Known rows, with every step that occurs:
linevo, mevi, savu, suti, rovu, vules, bibega: [-17.7  18.7  19.2  45.5  22.4  31.9   2.0  12.7  -2.6  26.1   8.4  17.3
  18.5 -12.4  23.7   7.7  -1.2]
linevo, bibega: [ 59.7  -1.3   5.2  12.2  18.1  39.5 -36.5  -9.2 -18.3 -35.5   2.2  -1.1
  22.8  27.4 -30.1  76.1  26.3]
mevi, linevo: [-17.7 -28.2  10.8 -54.5  29.2  11.6 -41.2  23.1  -6.9   1.4 -15.5  -7.7
   3.3 -19.3 -12.6 -49.5  18.2]
savu, suti, rovu, vules, bibega, linevo, mevi: [ 23.7  22.9 -20.9 -59.9  -4.9   2.8  29.5   4.9   2.1  11.3  14.0   7.4
   7.6  13.4  -2.5  -7.4 -18.4]
vules, rovu: [ -4.6 -29.5  13.7  14.5 -15.5  62.7 -11.0  -0.5  17.5 -17.3   5.4 -28.2
  25.7 -24.3 -28.0 -22.5 -10.0]
savu, suti: [ -3.3  23.4  -6.8  38.4 -29.4  -5.2  -9.2 -42.6   6.1 -28.0  12.7 -12.6
  16.8 -17.2 -38.0  27.8  -3.9]
savu, suti, rovu, vules, bibega, linevo: [  1.5  34.9  -3.6  18.7  19.3   7.6  23.7 -19.6  -0.9  13.5 -18.2   5.3
  22.7 -22.2   0.0 -34.7  23.1]
suti, rovu, vules, bibega, linevo, mevi: [ 25.7  16.7 -17.6 -67.7   2.8  12.6  31.6  21.5  -1.1  11.4   8.8   6.9
  15.7  21.9   2.7 -15.7 -15.6]
vules, bibega, linevo, mevi: [ 31.1  21.0 -36.8 -89.6  -5.2  15.1  27.2  22.0  -6.8  14.2  -2.4   7.8
  19.1  38.8 -23.9 -14.1 -14.2]
savu, mevi, suti, rovu, vules, bibega, linevo: [  3.4  12.4   3.8  13.2  22.5   3.8  29.4   2.6  -6.5  17.1 -17.6  10.6
  13.0 -19.7   9.4 -36.6  31.3]
savu, suti, rovu: [ -7.3   5.2  16.0  20.8 -10.1 -15.7 -17.1 -28.3  24.8 -30.0  16.2 -23.3
  -3.0 -27.2  -1.5  28.0 -16.9]
kelu, linevo: [ 12.6 -15.8 -45.1   3.0  -5.6  -6.5   8.8  38.8 -12.4   4.6  -7.3 -25.0
  36.0   6.8 -12.7 -39.9  -2.0]
linevo, mevi, suti, rovu: [ -0.2 -22.9  44.9 -16.7  -2.8 -12.3 -14.7   1.7   8.5 -31.5   4.6 -11.6
 -18.5   7.2  25.6  35.7 -13.7]
vules, bibega, linevo, mevi, suti, savu: [-23.5  -4.1  11.8   9.4   0.9  -4.0 -22.3  -7.2  -6.4   5.0 -24.3  -0.8
 -28.7  11.7  32.6  10.6   6.9]
bibega, linevo, mevi, savu, suti: [ -1.7   7.4 -30.4   6.1 -39.1 -49.7  13.8 -39.6  10.1  -1.0  10.7   7.8
 -34.7  14.5 -27.2  11.3 -22.9]
vules, bibega: [ -6.7  28.8  -5.0   9.5  23.5  60.2 -13.1  22.0 -14.5  18.2 -24.1   5.6
  51.5   8.7 -25.2   4.6  17.1]
suti, savu: [-26.8   0.8   0.8  39.9  -3.5  12.3 -31.3  -3.6   7.1 -11.9 -10.4 -22.1
   4.1  -7.6  17.3   2.7   0.8]
savu, mevi: [ 13.1 -21.0 -29.1  -6.5 -20.3   3.2  16.4  41.9   3.3  -5.9  34.3  -8.8
  22.1 -14.0 -30.6  -3.5   3.7]
vules, bibega, linevo, mevi, suti: [  9.5  -4.2  19.0 -32.2  -6.3  -4.9   8.5  -2.2 -19.6  -8.8 -21.8  13.2
  -9.5  32.3  -1.4  17.1  11.2]

Rows:
[ 36.2   9.6 -33.9 -89.2 -20.2  -2.6  30.6  12.8  -0.9  -7.6   7.6  -2.1
  13.0  36.8 -23.3 -13.8 -18.7]  bibega, linevo, mevi
[ -8.5   3.4  -4.0  -5.8  -6.7 -36.9  -0.2 -23.4  23.1   5.7   5.8  -1.8
 -36.1  -2.9   5.1  12.1 -25.5]  vules, bibega, linevo, mevi, savu, suti, rovu
[ -8.4  15.3 -19.1  28.6 -25.4 -32.5  17.9 -33.7   4.0  13.3  11.8  17.7
 -24.8   4.0 -12.2   5.9 -14.9]  rovu, vules, bibega, linevo, mevi, savu, suti
[ -6.7   3.7 -21.7  15.9 -40.3 -38.7   3.3 -32.9   9.3  -5.7  17.5   6.7
 -29.1  14.2 -26.3  25.5 -27.2]  linevo, mevi, savu, suti
[-22.2 -23.7   6.7  17.0 -10.5 -17.0 -24.4   4.9  -6.7  -4.4 -11.3 -12.7
 -28.3  11.6  37.9  10.5  -4.0]  kelu, linevo, mevi, suti, savu
[-13.3  14.7  38.4  38.1  31.6  49.8  -2.7  23.2 -11.8  13.7  -0.2  14.1
  33.3 -10.6  30.6  12.8  11.2]  linevo, mevi, suti, rovu, vules, bibega
[ -7.7   0.4  31.8  60.9  -5.5 -18.9  21.6 -19.6  14.4 -17.7  32.3  -1.2
  -3.1 -32.4  41.4  -4.6 -10.0]  bibega, linevo, mevi, savu, suti, rovu, vules
[ 38.5 -41.0  -3.9 -31.3  39.6  16.7 -57.1  18.7 -15.5  -0.8  11.1   4.0
 -22.4  -4.3 -11.7  33.4  33.4]  suti, savu, mevi, linevo, bibega
[-17.6   6.1 -12.4  54.4 -32.6 -36.7  -4.4 -43.4   9.2  -9.7   4.5   1.6
 -22.4  -1.9 -27.4  19.7 -10.6]  mevi, savu, suti
[ -6.3 -34.8  37.4  12.6  -1.7 -20.5 -10.7   9.5  11.2 -26.2  10.4 -13.0
 -19.0 -18.2  20.0  26.5   2.0]  savu, mevi, suti, rovu
[ -0.1  22.4  14.3  19.1  26.5  10.9  22.3 -10.3  -8.8   9.6 -30.7   8.5
  18.5 -12.8  12.1 -33.4  32.8]  mevi, suti, rovu, vules, bibega, linevo
[  0.7 -11.5  33.7 -28.9   9.6 -10.6  -5.9   1.3   5.7 -12.5  -9.4  -3.5
 -19.9   7.6  23.8  20.5  -5.3]  vules, bibega, linevo, mevi, suti, rovu
[-27.2  -4.6  24.6  34.2   4.3  -0.3 -16.0  -6.6  -7.7   3.2 -16.4   2.2
 -22.6   0.3  48.3   7.1  11.1]  rovu, vules, bibega, linevo, mevi, suti, savu
[-11.3 -47.3 -11.0 -66.5  20.6  -2.7 -24.9  49.7  -3.2  16.0  11.8  -3.3
  -8.2 -33.4 -18.0 -55.5  17.3]  savu, mevi, linevo
[ -4.9  26.2  -6.6  28.0  17.0  -7.0  26.1 -20.2   0.4  22.1 -21.9  12.4
   4.1 -15.3   5.0 -38.3  18.7]  mevi, savu, suti, rovu, vules, bibega, linevo
[-15.0  10.9   2.9  42.8  22.4  21.3   7.2  24.1  -5.8  36.2   7.0  13.7
  17.8 -11.3  27.2  -7.0  -3.7]  kelu, linevo, mevi, savu, suti, rovu, vules, bibega
[  4.7 -16.1 -29.3 -34.6 -22.6 -38.7  26.0   8.2   2.4  12.2  -6.9  14.1
 -34.7  50.7  -8.7 -18.2 -23.1]  bibega, linevo, mevi, savu
